Known rows, with every step that occurs:
sigi/deno/korurop/tuma/merate: -110 -221 -205  188  -70  -92 -124  -95 -227  -35   37 -510  119 -479  150  121   25  266 -136 -105  126  -18  -27  -39   52 -189 -250  388  238 -224 -194  295   29 -326 -398 -140    8 -110    7  -65  202  538  395 -250
deno/korurop: -135 -148 -118  106  -12  -28 -168   68  -80  -49   49 -154   80  -84  123  -42  133  275 -186  -39  120   58 -163  -55  -35  -45  -65  154    4 -183  -91  189   62 -124 -261   33  -22 -110  -50  -53   45  306   87   -4
sigi/deno:   75 -137  -75   -3  -72  -71   31 -102 -174   65  -16 -265  -61 -234   78  116    7   67  -83  -54   45    8  132    3   40 -146  -65  222  128  -98  -63  -30  -18 -137 -213  -88   40  -64    6   29  167  251  161   -4
dotol/korurop/tuma/sigi/deno/melebu/beda: -136 -150 -122  300  -24  -54 -251   -9 -224 -181   79 -440  285 -446   38   59  138   36  -90 -286  164  -63  -30  -43   79  -56 -329  280  350 -236 -369  384   12 -440 -395 -149  117  -32  -59 -152  135  536  316 -252
tuma/sigi/deno/melebu/vopeb:   61 -351   29  112 -151  -96   18  -50 -275   49   97 -392   69 -330   67  -66  -37  -41  -95    7  127  -84  126  -27  102 -277 -293  452  194  -69  -27  184 -165 -276 -317 -237  214   53  -34  -34  209  351  311 -193
budub/deno/melebu: -131  -86  111  -43 -126 -293   45 -125    9  431  188 -298    9  -51   37  -39   68    2 -172  112  179   32   -5  -86   45 -199 -279  207  -98  -91   -2   89   26 -138 -236  -82  101   45   40 -153  198  245  127  325
vopeb/melebu/deno/korurop:   61 -174 -117  232   69 -335  -90   79  155 -122  120 -152   76   32  222 -155  -18  126   46  -30   97  -74   17   22  -54  -77  -48  180  -25 -178 -141 -128 -220 -291 -248  -86  -56  293 -139 -197  184  322 -100    9
vopeb/melebu/beda/varar:  238 -104  -13  184   45 -289  -50   53 -109 -103  -98  201   25  332    6  -15  153   18  320 -202  254  105 -336  -10   33  165 -227  106  -63  -71  -34 -392 -274  -97 -208 -241 -159  416 -111  -43  116  136  -72  -49
budub/deno/sigi/tuma/korurop: -253 -307  -76   85  -12 -227  -71 -148 -168  392  190 -338   84 -222  268   34   79   53 -218  -54   93  -39 -112  -27  148 -171 -267  452   76 -280   41  238  -96 -318 -202 -144   -5  -57  -14 -106  167  562  389   39
dotol/korurop/deno: -196   10 -120  186   93  -55 -183   59  -77 -155  116 -206  123 -220  127  113  163   72 -217 -255  -13   18  -14  -69   83 -110  -98  175  280 -224 -333  199  172 -258 -358  -28   36 -141  -19  -76   70  514  176    4
vopeb/melebu/beda/varar/vosa/setob:  219 -134 -145  308   77 -313  -64   62 -180 -100 -103  240  -59  355  -38   -1  179   23  348 -225  213  188 -449   98   -2  105 -251  124  -16  -87   12 -480 -333 -125  -97 -431 -128  402  -67   28  124   93 -143 -142
sigi/deno/melebu:   37 -153   36   -1 -219 -169    7 -124 -114  143   51 -420  -56 -289    6   39    7  -26 -118   14  180    8  132  -40    8 -179 -236  230   95  -46 -122   24   -8 -181 -316 -129  136  -18   -8  -97  260  237  140  127
tuma/sigi/deno/melebu/beda/varar:  104 -316   -2   80 -136  -57    3  -67 -408  -18    8 -280   57 -311   27  -11   35  -63  -52  -32  134   51  -17  -12  127 -266 -389  435  195  -22  -21  141 -153 -212 -293 -312  167   28   -3  -18  184  282  334 -260
tuma/sigi:   -6 -191   16   70   -3   98   -1   16 -202  -53   58 -102  111 -183   19  -68  -47  -55  -67   40  -51  -44   47    4   90 -170 -131  251  167   17   66  232 -118 -107  -34 -124  115  -17    5   51    4  132  255 -288
vopeb/melebu/deno:  131 -103  -58  181   76 -316   -4   37  198  -99   94  -80   37   76  157 -136  -84  -10  140  -18   38  -91   98   39  -36  -51  -12  103  -25  -87 -102 -224 -248 -232 -128 -104  -49  346 -119 -173  167  170 -146   10
budub/deno/korurop/dotol: -208 -192 -174   77   60 -229  -68  -70 -154  231  226 -296   80 -108  178   96  232  347 -357  -69  133   59 -153 -111   54 -194 -172  370  -25 -382  -49  186   95 -238 -400   38    7 -125   -9  -86  180  632  251  190
dotol/korurop/deno/sigi/tuma/merate: -337 -100 -145  282   89  -97 -254   13 -110 -117  188 -360  234 -377  243   95  107   25 -150 -283   32  -20  -94  -60  142  -64 -204  360  389 -272 -344  420   94 -419 -386 -152  -17 -180  -10 -109   99  719  390 -190
dotol/korurop/tuma/merate: -231   11 -180  286  111   -6 -193    7   18 -244  117 -329  295 -389   10   61   25   41    5 -219   39  -99  -65  -13   69   53 -188  140  354 -164 -311  461   57 -343 -175  -89    7  -37    4 -102    3  390  295 -347
varar/vosa:  -36  -32 -174  140   78  -45  -14   12 -157   18  -47   90 -124   35  -96   21   51  -13   27  -22   -9  135 -204  154  -17 -100  -71   -2   54  -37   29 -172  -82  -40  146 -309   11  -22   26   66    2  -49 -110 -119
korurop/deno/sigi/tuma/merate: -305 -128  -50  207  -12 -123 -174  -85 -154   36  138 -339  146 -340  311   99   -9    2  -86 -163   -6   -2 -100  -53  184 -199 -293  420  265 -153 -186  294   76 -318 -308 -232  -82 -132   45 -121  154  606  435 -208
budub/deno/korurop/tuma: -255 -160 -125  113   -9 -223 -108  -88 -122  275  147 -355  142 -187  193   57  132  315 -253  -47  129   34 -122  -88   71 -214 -256  317   -4 -299  -86  249   91 -271 -332  -41   -3  -55   44 -123  150  521  311   69
sigi/tuma/korurop/dotol: -124 -247 -326  110  157   59  -33 -151 -186 -133   97 -245   21 -415  -60   90   61  -74 -111  -87   84 -142  -51   35   67 -214 -241  391  331 -222  113  221  -63 -178  -52  -13   46  -13 -153  -95  149  348  389 -356
budub/deno/melebu/beda/varar:  -15 -111   69  -12  -95 -344   49 -128 -155  370   78 -155    0   52   54   -9  170   23  -48    7  244  125 -209  -85   66 -159 -379  235 -141 -108    4  -36  -36 -123 -306 -194   57  121   33 -178  199  243   88  265
budub/deno/korurop: -189 -175  -76   36   14 -218  -42  -52 -118  328  157 -241   53  -52  209   15  154  285 -278   14  112   74 -126  -91   44 -196 -148  309  -64 -273   -1  162   55 -179 -317  -21    4  -78   16  -65  133  470  217  184
korurop/deno: -118   48   -9   74   14  -69  -48  -26  -97  -12   40 -120    4 -145  138  121   56   42 -167 -109  -78   54   -1  -62  108 -254 -147  179  130  -74 -164   26  171  -92 -250  -79   -4  -83   46  -67  112  326  170   18
vosa/varar:  -54   -1 -143  166   40  -69   14    5  -21 -109  -77  179 -118   -5  -37  -43   15  119   25 -157 -139  131 -106  145  -49 -121   61   40   44  -13   46 -127  -77   31  185 -229   69   12   45  150   -6  -83  -20 -219
budub/deno/sigi/tuma: -256 -245  -20   65  -38 -257  -78 -133 -129  427  187 -325   92 -136  290   35   50   72 -125  -49  116   -1  -80  -35  129  -94 -210  390   18 -244   14  185  -59 -296 -206 -134  -44  -64   33  -91  160  505  341   86
beda/melebu/deno/sigi/tuma: -167 -198 -104  157   82 -402  -97 -141  126  -76   33  -87   38   76  265  -96  -64   24  174  -52   -3  -84   60   91   30   89   66  194  108 -315 -123 -195 -261 -247  -41 -143  -92  225 -140 -140   -1  226   60 -263
melebu/deno/sigi:  -27 -169  -89  162   18 -219  -86  -15   86  -66  102 -231   86 -215  409 -129  -82   43  -81  -26 -139 -112  125   79    2 -129   33  142  -34 -139 -180   84 -126 -331  -97 -113   19  -15  -53 -266   91  255 -113  -20
dotol/korurop/tuma: -195    7 -167  254   60  -14 -240   40   -9 -215   71 -274  236 -308    9   93   95   74  -85 -274   66  -63  -23  -14   48   53 -141   65  283 -209 -341  303   91 -324 -198   -6   27  -59  -27  -95   19  362  182 -176
deno/sigi/tuma: -237 -251  -28  151  -78  -85 -217  -47 -104   98   87 -269  135 -199  253   -8  -24  -39   26 -124  121  -49 -110   24   78  104 -154  272  123 -153  -64  222  -94 -292  -97 -137  -87  -81  -23  -76   76  368  267 -140
melebu/beda/varar/vosa/setob:  201  -83 -218  204   99 -134   -8    0 -423 -127 -234  348 -121  239  -31   71  253   53  273 -246   99  298 -544  133   24    9 -241   70  -35  -48   63 -377 -175   -7    1 -477  -52  122    9   26   21  -53 -157 -234
deno/korurop/dotol: -168 -182 -245  162   58  -49 -208   37 -156 -181  138 -241  115 -167   98   75  246  358 -311 -145  132   35 -200  -84  -29  -42  -96  242   66 -345 -157  216  130 -202 -376  108  -13 -170  -89  -72  108  540  146  -12
korurop/deno/melebu: -160   30  101   71 -127 -160  -77  -52  -26   64  102 -286   18 -204   60   43   58  -41 -193  -39   64   49    4 -105   84 -291 -320  187   96  -28 -221   84  185 -136 -356 -123   86  -30   36 -190  202  320  143  145

Rows:
-229 -136 -174  232  -38  -35 -262   34  -97 -119   33 -309  199 -268  105   26  100  315 -167 -121  142    1 -173  -53   -3  -68 -212  166   97 -230 -214  310  114 -249 -284   -4  -31  -73  -18 -120   67  388  217 -165 -> deno/korurop/tuma
 -55 -180  -50  233 -135  -37 -145 -121 -297  -77  -11 -454  242 -480   20   61  -13   17    6 -141  126  -88    9  -21  111 -196 -439  324  253  -95 -199  295  -51 -334 -264 -233   98   56    4 -143  183  341  393 -379 -> korurop/tuma/sigi/deno/melebu/beda
 -24 -164  -25  141   72 -413    6  -53  126  -39  -33  134  -34  402   63  -72   46  102  284 -125  143  -81  -77   15   21  238   71  112   17 -312  -25 -414 -250  -83 -114  -94  -89  398 -160   15  -64  125  -21 -138 -> beda/melebu/vopeb
  41 -286  -37   64  -56   49   17  -61 -324   -2   51 -285   67 -342   83   15  -47   -4 -126    1  -20  -32  139   -1  115 -261 -180  403  245  -50   14  209 -123 -196 -189 -182  146  -65    7   69  122  305  374 -298 -> tuma/sigi/deno
-177  -56  -55  236    9 -198 -178   68  -13 -104  165 -307  118 -204  120   24  176   39 -192 -252  129  -22  -33  -95   64 -110 -219  221  233 -238 -375  184  139 -338 -485  -77  103  -27  -61 -181  150  564  122  113 -> dotol/korurop/deno/melebu/vopeb
-145 -276 -202  156   56  -95  -23 -130 -143   -3   83 -313    4 -400   48    1   14 -126  -64  -75  151 -142  -40    6   99 -342 -377  462  311 -170   49  172  -54 -232 -204 -148   92   97 -136 -202  226  396  389 -262 -> sigi/tuma/korurop/deno/melebu/vopeb
-108 -226 -230   63  110   59   -8 -117 -134  -41   37 -179   -6 -350  -37   12  -15 -139  -28  -14   70 -122  -28   59   59 -216 -220  324  290 -108  153  204 -109 -122   29  -67   45   32 -120  -82  109  192  360 -346 -> sigi/tuma/korurop
   7 -289 -194  309  101 -340 -124  -14   94 -156  183 -270  113 -156  242  -89   -3   -7   -2 -128   87 -171   -7   49   22  -76 -161  348  129 -273 -132  -42 -300 -435 -225 -142  -58  288 -210 -241  245  504   66 -117 -> vopeb/melebu/deno/sigi/tuma/korurop/dotol
-201  -81 -158  286   60   31 -239   45 -106 -243  105 -329  292 -399   12   53   74   54 -114 -256   39  -91    4  -17   90  -29 -209  186  361 -209 -313  418   42 -366 -218  -68   84  -60  -25  -71   18  423  310 -325 -> dotol/korurop/tuma/sigi
-272  -72  -90  246   43 -104 -279   65 -100 -118  152 -279  170 -264  245   98  183   88 -276 -319    9   13  -72  -70  114  -39 -135  236  281 -281 -400  279  130 -379 -408  -78   -1 -188  -27  -92   75  662  220   15 -> dotol/korurop/deno/sigi
-227 -336 -110  182  -31  -47 -203  -70 -150   40   97 -286  118 -331  216  -10   26  -65 -112 -129   89  -99 -141   37  103  -12 -234  363  210 -197  -28  302 -155 -321  -92 -153  -39  -63  -97  -99   87  442  343 -219 -> deno/sigi/tuma/korurop
  34 -145  132  109 -180 -295    4   16  117  118  104 -214   11   29  -22 -170   23  -65   58   21  300  -87  -35  -57  -42  -12 -249   99  -95  -32  -82  -45  -71 -161 -272 -108  138  243  -88 -217  169   86 -122  216 -> deno/melebu/vopeb
 -84 -220 -152  171   37 -210  -98  -61   43  -51  114 -302   93 -300  419 -117 -122   -1    4  -31  -86 -135  137  102   15 -156  -20  243   45 -161 -138  126 -134 -373  -86 -131    8  -14  -63 -288  138  303    9 -141 -> melebu/deno/sigi/tuma
 -22 -247 -156   68  -83  -91  -98  -48 -244   34   19 -366   -9 -293  171   92  104  267 -215  -79  127   52   15  -44   13 -184 -106  325  115 -227 -126   97   27 -225 -396  -68   34 -142  -27  -11  199  467  230  -11 -> sigi/deno/korurop
  17 -230 -142  317   53 -302 -141   65   88 -173  132 -269  176 -122  222 -150  -54  129   41  -54   92 -112   31   16  -10 -136 -168  271   79 -195 -184   11 -232 -389 -276 -148  -28  304 -130 -213  200  401   50 -178 -> vopeb/melebu/deno/korurop/tuma/sigi
-283 -137  -33  178  -38 -133 -199  -59 -174   48  101 -306  105 -287  313  120   38   27 -146 -198    6   16  -80  -48  163 -182 -258  368  213 -184 -206  176  100 -295 -325 -181  -64 -143   29 -120  169  582  354  -84 -> korurop/deno/sigi/tuma
 220 -115  -76  237   76 -302  -56   55 -164  -98 -104  232  -16  344  -26  -11  163    6  335 -206  250  149 -408   42   28  125 -256  110  -44  -87  -24 -452 -298 -111 -155 -349 -154  398  -91  -16  122  118 -108  -93 -> vopeb/melebu/beda/varar/vosa
 -78 -278 -210  194   71 -187  -88  -76    9  -91  114 -318   84 -394  399 -121  -92  -27  -92  -32 -105 -169  117  108   30 -231  -72  306  108 -183 -105  186 -175 -388  -82 -141   45   -5 -112 -302  144  348   57 -197 -> melebu/deno/sigi/tuma/korurop
 -98 -153  -94  110   -2  -39  -26  -88 -112  -56   87 -248  -25 -396  -41   14  135 -106 -420  -24  -20  -75  -76  -53  105 -420 -372  312  248 -107  -78  214    9 -144 -241 -118  154    3 -121 -175  158  355  244  -50 -> tuma/korurop/deno/melebu
-170  -92 -145   78  106   25   45 -135  -44    4   90 -219  107 -284   12   -9 -188 -136  287   65   86  -86  -31   50   60  -72 -184  306  269   17  143  314  -83 -112   44 -157  -51   23   16  -56   73  132  414 -478 -> sigi/tuma/merate
 -34 -372 -160  151  -35   30  -83  -45 -407  -96  119 -398  129 -427  128   55   73  165 -283  -73   43  -18   49  -39  107 -289 -219  524  278 -229  -60  312  -55 -303 -368 -131  139 -151  -34   34  173  572  442 -297 -> tuma/sigi/deno/korurop/dotol
-232 -224 -177  259  -38   11 -266   42 -198 -141   62 -365  256 -360  117   -7   77  279 -197 -112  117  -18 -148  -51   43 -143 -277  294  177 -220 -181  423   56 -300 -299  -58   19  -82  -27  -94   71  451  342 -309 -> deno/korurop/tuma/sigi
  50 -184  -32  250   22 -370 -102   52  172  -68  134 -162   97   33  277 -143  -63    5   96  -64   63 -106   30   40  -11   21  -57  171  -19 -145 -169 -141 -289 -346 -184 -154  -81  300 -120 -197  172  326  -99   21 -> vopeb/melebu/deno/sigi
-223  -82   21  166  -58 -140 -190  -20 -132   37   90 -233   93 -202  306  108   84   66 -230 -192  -53   45  -85  -74  158 -154 -200  270  134 -164 -257  134  108 -254 -333 -156  -52 -139   36  -88  124  537  233   36 -> korurop/deno/sigi
 -37 -157  -89  133    6  -63  -33  -97 -192  -56   38 -190   -7 -349   -1   14  201  -82 -356  -79   23  -54 -163  -64   97 -387 -391  325  208 -136  -84  171  -19 -150 -302 -153  137   34 -151 -207  176  381  207  -44 -> tuma/korurop/deno/melebu/beda
-161 -256 -157  174  106 -381  -90 -150   99 -113   45 -105   29  -16  240  -99  -36   -3   77  -54  -32 -118   34  100   41   15   13  257  164 -350  -89 -144 -296 -264  -41 -152  -63  234 -185 -155   -1  273  116 -318 -> beda/melebu/deno/sigi/tuma/korurop
 -74 -236  -74  271 -128  -96 -115  -83 -196  -67   52 -494  228 -484   36   32  -62   41  -11 -137  130 -147   70  -16  124 -211 -418  350  267 -124 -196  285  -59 -388 -267 -221  129  110    0 -130  186  370  380 -366 -> korurop/tuma/sigi/deno/melebu/vopeb
 123 -209 -124  147 -154 -242   -5 -115 -329   85  -73 -227 -146 -164  -29   73  141    8   36 -110  216  180 -166   74    5 -196 -360  268   92  -81  -72 -183 -111 -193 -267 -438  125   39   14  -51  272  187   32  -29 -> sigi/deno/melebu/beda/varar/vosa/setob
-135 -164 -201  170  144 -384  -88  -98  111 -210   63  -85   31   91  179  -59   67  223    5  -63   -3  -41   13   42  -30   24   94  181   78 -408 -163 -198 -142 -200 -178  -20  -61  175 -178 -141   14  306   10 -192 -> beda/melebu/deno/korurop/dotol
-176 -131 -184  277   34   13 -233   10 -166 -218   97 -416  269 -479   50   99   71   69 -147 -269   50  -85   52  -14  102  -91 -230  261  405 -243 -332  406   39 -413 -287  -91   98  -89  -25  -61   74  516  367 -323 -> dotol/korurop/tuma/sigi/deno
 -34 -170 -302  186  142 -181  -83    1   10 -245  147 -283   75 -271  311  -63   67  279 -238  -41  -67  -71   65   25  -66 -249   18  222   10 -292 -191  130   15 -310 -281   41   53  -75 -115 -281  153  423  -74  -42 -> melebu/deno/korurop/dotol
  57  -39  168   39 -185 -171  -56  -59  -82  103   -8 -131   40   29  -48 -121  141  -92   93    4  295   40 -163  -72  -59   33 -293   36 -121   25 -105  -20  -53  -64 -272 -129   85  138  -72 -239  161   43 -107  187 -> deno/melebu/beda
-225    0  -45  181   -4 -123 -195   39  -19 -102  158 -311  122 -265   73   54  164    0 -250 -208   89   19  -12  -94   65 -136 -217  180  256 -190 -376  246  178 -287 -426  -59   98 -109  -21 -161  131  504  158   88 -> dotol/korurop/deno/melebu
 -87 -228 -199  160  -97  -97 -149  -76 -245  -15    9 -479   75 -424  155  136   70  288 -204 -140  140    6    8  -38   41 -198 -213  341  190 -261 -212  185   61 -310 -407  -91   20 -118  -14  -56  211  515  318 -130 -> sigi/deno/korurop/tuma
-127 -155 -145  136  108 -377  -72  -76  147 -139   14  -37   13  127  203 -118    9  176   70   -8  -10  -35   33   57  -34   17  105  136   52 -332 -133 -208 -171 -157 -127  -59  -59  208 -146 -133  -16  199  -23 -186 -> beda/melebu/deno/korurop
 -80 -140 -253  225   68 -178 -124   -1   56 -200   76 -334  141 -346  315  -99  -42  240 -134  -29  -68  -97   87   49  -47 -272  -58  170   36 -210 -231  198    4 -341 -212  -37   48   -6  -69 -317  130  310  -25 -157 -> melebu/deno/korurop/tuma
-235 -342 -178  215    4  -55 -222  -83 -187  -20  138 -331  139 -370  198   44   83  -26 -171 -178   97 -114 -162   22  109   -1 -246  406  236 -283  -56  306 -124 -356 -149 -117  -34  -95 -114 -108  119  547  363 -217 -> deno/sigi/tuma/korurop/dotol
